Known rows, with every way that one mark hangs from another
j208[j292[j998[j705[j47[j520] j122]]]]: [ -5  -9  -7  -2  -9   1  14 -17  12   2 -12  -6   3  -1  32 -37   8  22
 -10  24  12   4  16  10  15  -4  18  -9  20  22  -3  -1   0  -5   3]
j732[j90[j274] j543]: [  4 -13   0   8  11  13 -10  -1  17   1  -8   0  -6   1   5 -17  -6 -11
   3  10  21 -12  11   1  12  -8   9   7  -6  11  -4  15  -6  10   2]
j543[j732[j90[j274]] j860[j520]]: [ 18  -7  -6  28  -1  20 -19  -3  18  -9 -19  17 -13   4   7 -24  -1   2
  -6   9  28 -10   3  17  20 -12   2   3  -3   8 -13  25  -4  -1   3]
j90[j274 j732[j543[j860[j520[j47]]]]]: [ 12   6   0   9  16  24   2  -2  21  -6 -21  20   6   6  32 -30  -9  31
   3  13  14  -2   7   1  11 -15  10   4   0  26  -9  18  -3   7   1]
j732[j90 j543[j860[j520]]]: [  0 -10  -2  14   3  18   0  -2  16   0 -11  11  -2   9  13 -15   2   1
   2  12  11  -1   2   6  18  -7   4  11   6  12  -5  21  -2  -5  -6]
j860[j520[j47[j705[j122]]]]: [ 14  18 -12   8   1  20  12 -17   9   3 -13  10  -2  13  26 -27  -1  39
 -10  10   9  -8   3  11   7  -9   6  -4  20  18  -3  11  -9  -4   9]
j732[j543]: [ -2  -3   6  -6  11   1   8  -1  12   7  -2  -9   9   1  14   0   2 -11
   5   5  12   1   7  -6   8   0  13  12   5   8   5   0  -1   6  -7]
j860[j520[j47] j543[j732[j90[j274]]]]: [ 26   2 -12  16  10  29  -9   2  22  -8 -18  19 -12  17  22 -30 -12  11
   2  10  31 -11  14  13  18  -7   8  -3  -1  14 -15  15 -11  -8   9]
j292[j208 j998[j705[j47[j520] j122]]]: [ -6   3  -2  -7 -10  -5  10 -12  10   0  -4  -5   0   1  23 -41   8  30
  -9   8  17  -4  19  12  22 -14  12 -10  22  22   0  -1   4  -1  11]
j47[j705[j122 j998[j292]]]: [-12  -6  -7 -17   3   4   8 -17  11  12  -4  -8  11   5  19 -14  11  15
  -5   1   3  -9  -3  10  12   0   0   2  19  19   3  14   4  -1  -7]
j47[j705[j998[j292]]]: [-10  -8  -9 -20   9   8  13 -18  14   9  -2 -11  10   2  14 -11   5  14
   1  -1   4  -1  -5  12   9  -3   0   4  19  20   2  10   3  -1 -10]
j90[j274 j732]: [  8  -4   2   3  15  10   0  -2  16   0  -4   6   3   1  10  -9  -9   9
  -2  15  12 -13  12   2   9  -7   4  -4  -6  16  -2  14 -13  15   1]
j732[j90 j543]: [ -1 -14   1  -1   9   7   2   1  16   6  -3  -1   1   7   8  -8  -2 -15
   8  12  14  -8   7   0  14  -2   8  10   0  11   0  13  -6   0  -4]
j998[j292[j208]]: [-18  -5   0 -15   3   6   9 -11   8   7   4 -12   4  -2   8 -20  -1  16
   1  -5  24  -4   0   2  14  -9   9  -3  18   6   0  10   1   1  -3]
j208[j292[j998[j705]]]: [ -8 -13  -1  -7   0   5  14 -18  13   8   1 -10   4  -2  24  -9  -3   8
   0  14  10   6   3   8  10  -2  21   1  15  13  -4   6  -6   1  -4]
j543[j732[j90] j860[j520]]: [ 14  -6  -5  20  -2  16  -7  -1  16  -4 -15  15  -6  11   9 -16   3  -2
  -1  11  21  -6  -1  16  21  -7   0   7   3   7 -10  21  -5 -11  -2]
j292[j208]: [ -6  -3   1  -8   3   3   7  -6   9   4   9  -8  -1  -1   8 -10  -4   7
  -2  -2  20  -7   8  -1  15 -10   9  -1  12   4   4  -3  -7   8   4]
j122[j705[j998]]: [  0  -6 -10 -14   8  -5   7  -7   3  15  16   1   5   9  14  -4   4   0
 -13  -6  -6 -10  -1   7  11   1  -7  16   2  24   2  -6  -1   1   1]
j520[j47 j860]: [ 16   4 -10   5   6   8   7 -15  10  -5  11  -7  -2   3  17 -17   5   5
   1  16  14  -2   3  -3  -2 -17   8   0   7  24   6   1 -10  -3   4]
j543[j732[j90[j274]] j860[j520[j47]]]: [ 27   3 -13  25   3  26 -16  -6  19 -11 -24  19 -15   8  17 -42  -6  16
  -2   7  31  -8   2  16  14 -18   6   0   0  15 -18  23  -4  -6  11]
j520[j860]: [  7  -6  -4   9   3   3   5 -13   8  -3  15  -8   0  -1   8   1   9  -9
  -4  17  12  -3   6  -2   3 -11   4   3   3  17   9   3 -10   1  -2]
j47[j520[j860]]: [  6  -8  -5  13  -2   5   9 -16  12  -7   9  -9   2  -2   4  -2  13  -5
  -5  25  13   3  14   1   5 -10   3   1   5  17  10   4 -12   1  -6]
j47[j520]: [  2  -5  -4   3   5   7  11  -9  14   2  -3 -10   4   0   2  -7   4   3
  -2  13  12   5  14   2   8  -1   6  -1  11   7   5   4  -9   3  -6]
j998[j292 j705[j47 j122]]: [ -8   9  -7 -11   0  -3   5 -10   5   8 -11  -9   6   2  21 -37  13  20
  -5   3  12  -6  -2   9   8   0   5 -10  23  20  -2  10  14 -17  -1]
j705[j47[j520[j860]] j122]: [ 10  -2  -9  15  -7  -2   4 -11   8  -8   3  -4   1   0  17 -26  21   5
 -13  26  12  -5  18   0   8 -13   1  -8   8  25  10  -6  -4  -4   4]
j705[j47[j520] j122 j998[j292]]: [ -8  -3 -15 -14   0   0   9 -14   8   5 -12 -10  11   2  18 -37  17  24
  -9   8   4   0   5  10  12  -3   0  -5  19  22   4   6  10  -8  -5]
j47[j520[j860] j705[j122 j998]]: [  4 -10  -9   8  -6   2  10 -22  15  -3   8  -5   5   4  17  -5  20   3
 -12  24   5  -7  13   9  12 -11  -3   3   9  28  13   2 -10   5  -4]
j998[j292[j208] j705[j47[j520] j122]]: [-18   6  -5 -13  -8  -1  10 -12   8   1 -10 -10   4  -1  18 -48  12  32
  -7   3  24  -6  10  12  20  -8   8 -15  29  19  -2   5  12 -11   2]
j208[j292[j998[j705[j122]]]]: [-11 -10   1  -4  -6   2  10 -16  10  11   0  -6   4   0  29 -13   2   9
  -6  16  10  -2   5   7  14   0  20  -1  14  12  -4  11  -4   0  -1]
j208[j292[j998]]: [ -5 -19  -1  -5   1   8  12 -14  11   8   2  -8   4  -3  22  -9  -5   7
  -1  15  11   5   8   1   9  -4  19   1   9   9  -2   4 -10   7  -1]
j90[j274 j732[j543]]: [  2  -6  10  -1  19   8   2   3  19   2  -8   6  11   1  19  -6  -7   0
   4  15  15 -11  14  -3  11  -5  11   6  -9  18   0  10  -7  17  -3]
j732[j90[j274]]: [  8 -12  -8  11   8  16 -12  -5  14   0  -3   1 -14   0  -3 -20  -7  -2
  -3  10  18 -14  10   5  10 -10   3  -3  -2   9  -6  18 -10   6   7]

Rows
[-19  -6  -7 -25   4   5  10 -15   8   8   7 -14   7   0  11 -18   1  18
   0  -9  15  -5  -6   7  17  -9   4   4  18  10   3   8   4   2  -6]
j705[j998[j292[j208]]]
[-11   3   5  -9  -6  -4   5 -11   8   9   7  -5   0   2  19 -17   2  17
  -6   1  16 -10   9   8  21 -10  13  -1  17  10  -1  10   0   3   7]
j292[j208 j998[j705[j122]]]
[  5  -8  -3  16  -7   3   7 -17  15  -5   6  -5   3   1  13  -7  18   1
 -11  27  14  -6  18   5  10 -10   1  -4  11  24  10   5 -12   3  -1]
j47[j520[j860] j705[j122]]
[ -7   1 -13 -18   3  -2   5 -11   5  10  -6  -8   9   3  23 -34  14  20
  -7   1   3  -6  -3   6  10  -3   0  -2  17  20   3   5  12  -9  -2]
j705[j47 j122 j998[j292]]
[-16  -7 -14 -26  -2  -5  13 -11   3   7   8  -2   6   4  20 -45   8  30
 -14 -11  11  -8   5  14  21  -9  -6   3  17  34   0 -11  12  -6   5]
j122[j705[j47[j520] j998[j292[j208]]]]
[12  4  1  6  8 13  8  4 15  1 -7  8  6 15 22  4  1 -2  0  8 20  0 11  8
 19  7  9  5  8  4 -3  1 -7 -7 -7]
j860[j520 j543[j732]]
[ 13  -1 -10  18   7  29  -9  -6  18  -7 -21  15 -11   5  19 -41  -7  20
   2   7  20  -4   5   5  12 -18   9   5   4  20 -12  23  -1  -1   8]
j732[j90[j274] j543[j860[j520[j47]]]]
[ 12   4   0  15   1   9   0  -4  13  -2 -13   8   2   5  16  -8   7   2
  -4   5  19   3  -1  11  14  -4   5   8   8   5  -5  10   0  -5  -6]
j543[j732 j860[j520]]
[  9   1  -6   9 -10  -6   8 -18  10  -7   2  -4   1   1  22 -30  21  13
 -11  27   8   0  16  10  11 -14   7  -6  13  34   7   5   1  -8   5]
j292[j998[j705[j47[j520[j860]] j122]]]
[ -4   7   0 -11  -6  -7   6  -9   6   4   2  -3  -2   2  27 -38   4  25
  -7   1  15 -10  11   8  20 -14  11  -7  20  20  -1  -1   7  -1  15]
j292[j208 j998[j705[j47 j122]]]
[-14   4  -2 -10   1   0   5 -13   8  12  -5 -11   8   2  13 -16  10  12
  -3   4  11  -6  -5   9   9   4   7  -4  20  10  -3  22   7 -11  -8]
j998[j292 j705[j122]]
[  0  -5  -7  -7   3   2   6 -12  12  10   1  -5   6   6  19  -6   8   6
  -8   5   0 -11   4   7  13  -2   0   5  13  17   6   2  -5   6   0]
j47[j705[j122 j998]]
[-21   2  -1 -18   1   3  10 -14   8   6   2 -14   3  -2   9 -21   0  17
   3  -7  23  -4  -3   9  16  -7  10  -4  23  10  -3  12   6  -5  -5]
j998[j292[j208] j705]
[ 18 -24  -2  24   2  12 -13   2  28 -17   0   5  -6   5  10 -11   7 -27
   1  27  36 -10  31   7  22  -7   4  -2 -10  20  -3   8 -15   0   0]
j47[j520[j860[j543[j732[j90[j274]]]]]]
[-22  -8  -6 -28   2  -4   9 -11   1  16  19  -3   7   6  17 -21   2  16
 -11 -17   8 -14  -7  11  20  -6  -4  11  12  23  -1   1   7  -1   1]
j122[j705[j998[j292[j208]]]]
[ -1  -9  -6  -9   0   2  14 -15  11   3  -6  -8   1  -2  31 -29   0  17
  -2  14  10   5   6   7  10  -6  18  -4  17  22  -4  -7   2  -5   4]
j208[j292[j998[j705[j47]]]]
[ 15 -18   0  18   4   9 -23   2  23  -7 -13   6 -10  -3   6 -23   1 -19
   1   5  31 -10  10   7  17  -9   3   2  -6  11 -11  18  -2   4   4]
j543[j732[j90[j274]] j860]
[ 16   3  -8   8   0   6   5 -17  13  -3   6  -1   0   6  27 -21  10  11
  -5  18  14 -11   9   0   3 -17   5  -3  12  30   6   3 -10  -1  10]
j520[j47[j705[j122]] j860]
[ -9   0   3 -13   0   0  11 -13  11   5   9  -8  -1   0  13 -14  -3  16
   0  -1  16  -2   7   9  18 -12  13   1  17  12  -1   7  -2   5   4]
j292[j208 j998[j705]]
[ 15 -21   1  11   4   4  -6   6  23  -7  10   4  -2  13  16   1   8 -37
   7  22  28 -12  17   3  21  -3   2   4  -7  18   0   5 -14  -9  -2]
j520[j860[j543[j732[j90]]]]
[ -2   4  -2 -15  -1  -3  10 -10   9   0   2  -6  -3   1  21 -34   0  25
  -2  -2  16  -2  10   9  17 -16  11  -5  20  22  -1  -6   6   0  11]
j292[j208 j998[j705[j47]]]
[-15   3  -7 -16  -3   2  15 -14  11  -3  -9 -13   3  -3  12 -44   7  32
  -1   1  25   2   7  12  17 -11   7 -12  28  21  -2   1  11 -11  -1]
j998[j292[j208] j705[j47[j520]]]
[ -9   6  -9  -8  -3  -1  10 -13  10   3 -17 -10   8   0  16 -40  16  24
  -7  11  13   0   6  12  11   0   5 -12  25  21  -1  12  12 -17  -5]
j998[j292 j705[j47[j520] j122]]
[ 18 -10  -3  14   7  10 -16  -1  18  -4 -10   5 -10   3   3 -18  -5 -14
   0  10  32 -16   8  11  15  -7   5   2 -10   6  -9  15  -9   4   5]
j543[j732[j90[j274]]]
[ 22  10  -6   2  11  20  13  -1  22  -3 -15  12   4  18  36 -14  -4  17
   4   7  22   0  13  10  15   0  11   1  16  19  -7  -3  -8  -9   2]
j860[j520[j47[j705]] j543[j732]]
[  4  -1 -14  -5   0  -2   8  -9   9   3  -7  -7   5   3  17 -28  13  14
 -12  12   1  -3  13   6  13  -4  -1  -2  14  19   7  -7   1  -2   2]
j705[j47[j520] j122 j998]
[  7   8  -5   5   9  18   9  -7  14   0 -15   6   5   6  28 -24   1  20
   4   3  12  10   1  -2   7 -10  13  10  15  17  -3   8   4  -4  -2]
j732[j543[j860[j520[j47]]]]
[  6  -3 -16  -9   6   2  12 -11  12  -1  -7 -10   4   1  12 -24   9  14
  -5   9   3   5  12   6  10  -7   0   0  14  21   8 -12   0  -1  -1]
j705[j47[j520] j998]
[ 15  14 -21  -4   8  23  18 -22  11   1  -8   4  -1  13  23 -21  -4  40
  -5   5   1  -1  -4  16   6 -12   3   6  19  23   0   3  -7  -3   3]
j860[j520[j47[j705[j998]]]]
[ 21  13  -7  11   4  15   2  -8  15  -6 -18  10   0   9  25 -25   2  16
   1   3  21   5  -2   9   9  -9   9   5  11  12  -9   9   0 -10   2]
j543[j732 j860[j520[j47]]]
[-17  -3 -12 -18  -6  -1  10 -14   7   3  -5 -10   8   1  20 -45  12  32
  -9   1  16  -6   8  10  21 -11   2  -7  23  19   4   0  10  -4   1]
j705[j47[j520] j122 j998[j292[j208]]]
[  1 -22   2  11   9  12 -16   3  22  -2 -10   1  -6  -4   9 -22   0 -14
   5   5  19  -6  12  -3  15 -10   7   7  -2  16  -6  18   0   8   1]
j732[j90[j274] j543[j860]]
[  6   2 -13  -8   4  -4   3  -6   6   7  -1  -5   3   5  22 -25  11  10
 -10   4  -1  -9   4   3  10  -4   0   1  11  19   7  -9   4  -2   5]
j705[j47 j122 j998]
[  6 -12 -12   2   0  -2   7  -4  16  -5   9  -5   8   7  29 -17  22  -2
  -9  21   4  -3  26  -1  17  -5  -2  -4  11  33  13 -14  -2  -6   0]
j705[j47[j520[j860[j543]]] j122 j998]
[ 20  13  -6   2  11  18   9   1  17  -2 -12   9   4  18  31 -13  -4  11
   4   6  22   2  10   6  13   1  12   2  11  11  -7  -1  -7 -12   1]
j860[j520[j47] j543[j732]]
[ 13 -17   4  10   3   3   9  -2  29 -12   3  -2   9   6  23   5  15 -23
   3  23  27   2  29   5  18   0   5   1   6  25   6  -8 -12  -1  -7]
j47[j520[j860[j543[j732]]] j705]
[ 14  -7  -4  11   6  18   1   7  19  -1  -9  16  -2  20  15  -3  -3  -7
   2  14  22  -9  11  14  25   4   3   4   2   6  -8  12 -12 -12  -4]
j860[j520 j543[j732[j90]]]
[ 22   3 -11   7   9  24   2   4  21  -3 -13  17  -4  24  24 -21  -8   7
   7  13  25  -6  10  13  19  -2   7   1   5  13 -12  11 -11 -17   4]
j860[j520[j47] j543[j732[j90]]]
[ 13  -4 -10  11  -1   2   9 -12  10 -11   3  -8   0  -2  12 -23  16   4
  -7  23  13   3  16   1   5 -15   1  -5   8  28  10  -9  -5  -4   2]
j705[j47[j520[j860]]]
[ -3 -22   3   3   7   7  -4   4  21   3  -5   0   2   2  12 -13   4 -20
   9   7  14  -2   8  -3  16  -4   6  10   4  15  -3  15  -1   0  -5]
j732[j90 j543[j860]]
[ -5  -3 -14 -18   0  11  14 -27  13  -5  12  -8   3   3  26 -32   4  29
   3   1  21  -7  -4   9  11 -26   4   0  20  35   4   2   0  -2   3]
j520[j47[j705[j998[j292[j208]]]] j860]
[-21  -6  -4 -21  -3   3   8 -16  10  10   3  -8   8   3  21 -23   6  23
  -6  -6  14 -14  -1  11  21  -9   2  -1  22  18   2   9   4   5  -1]
j47[j705[j122 j998[j292[j208]]]]
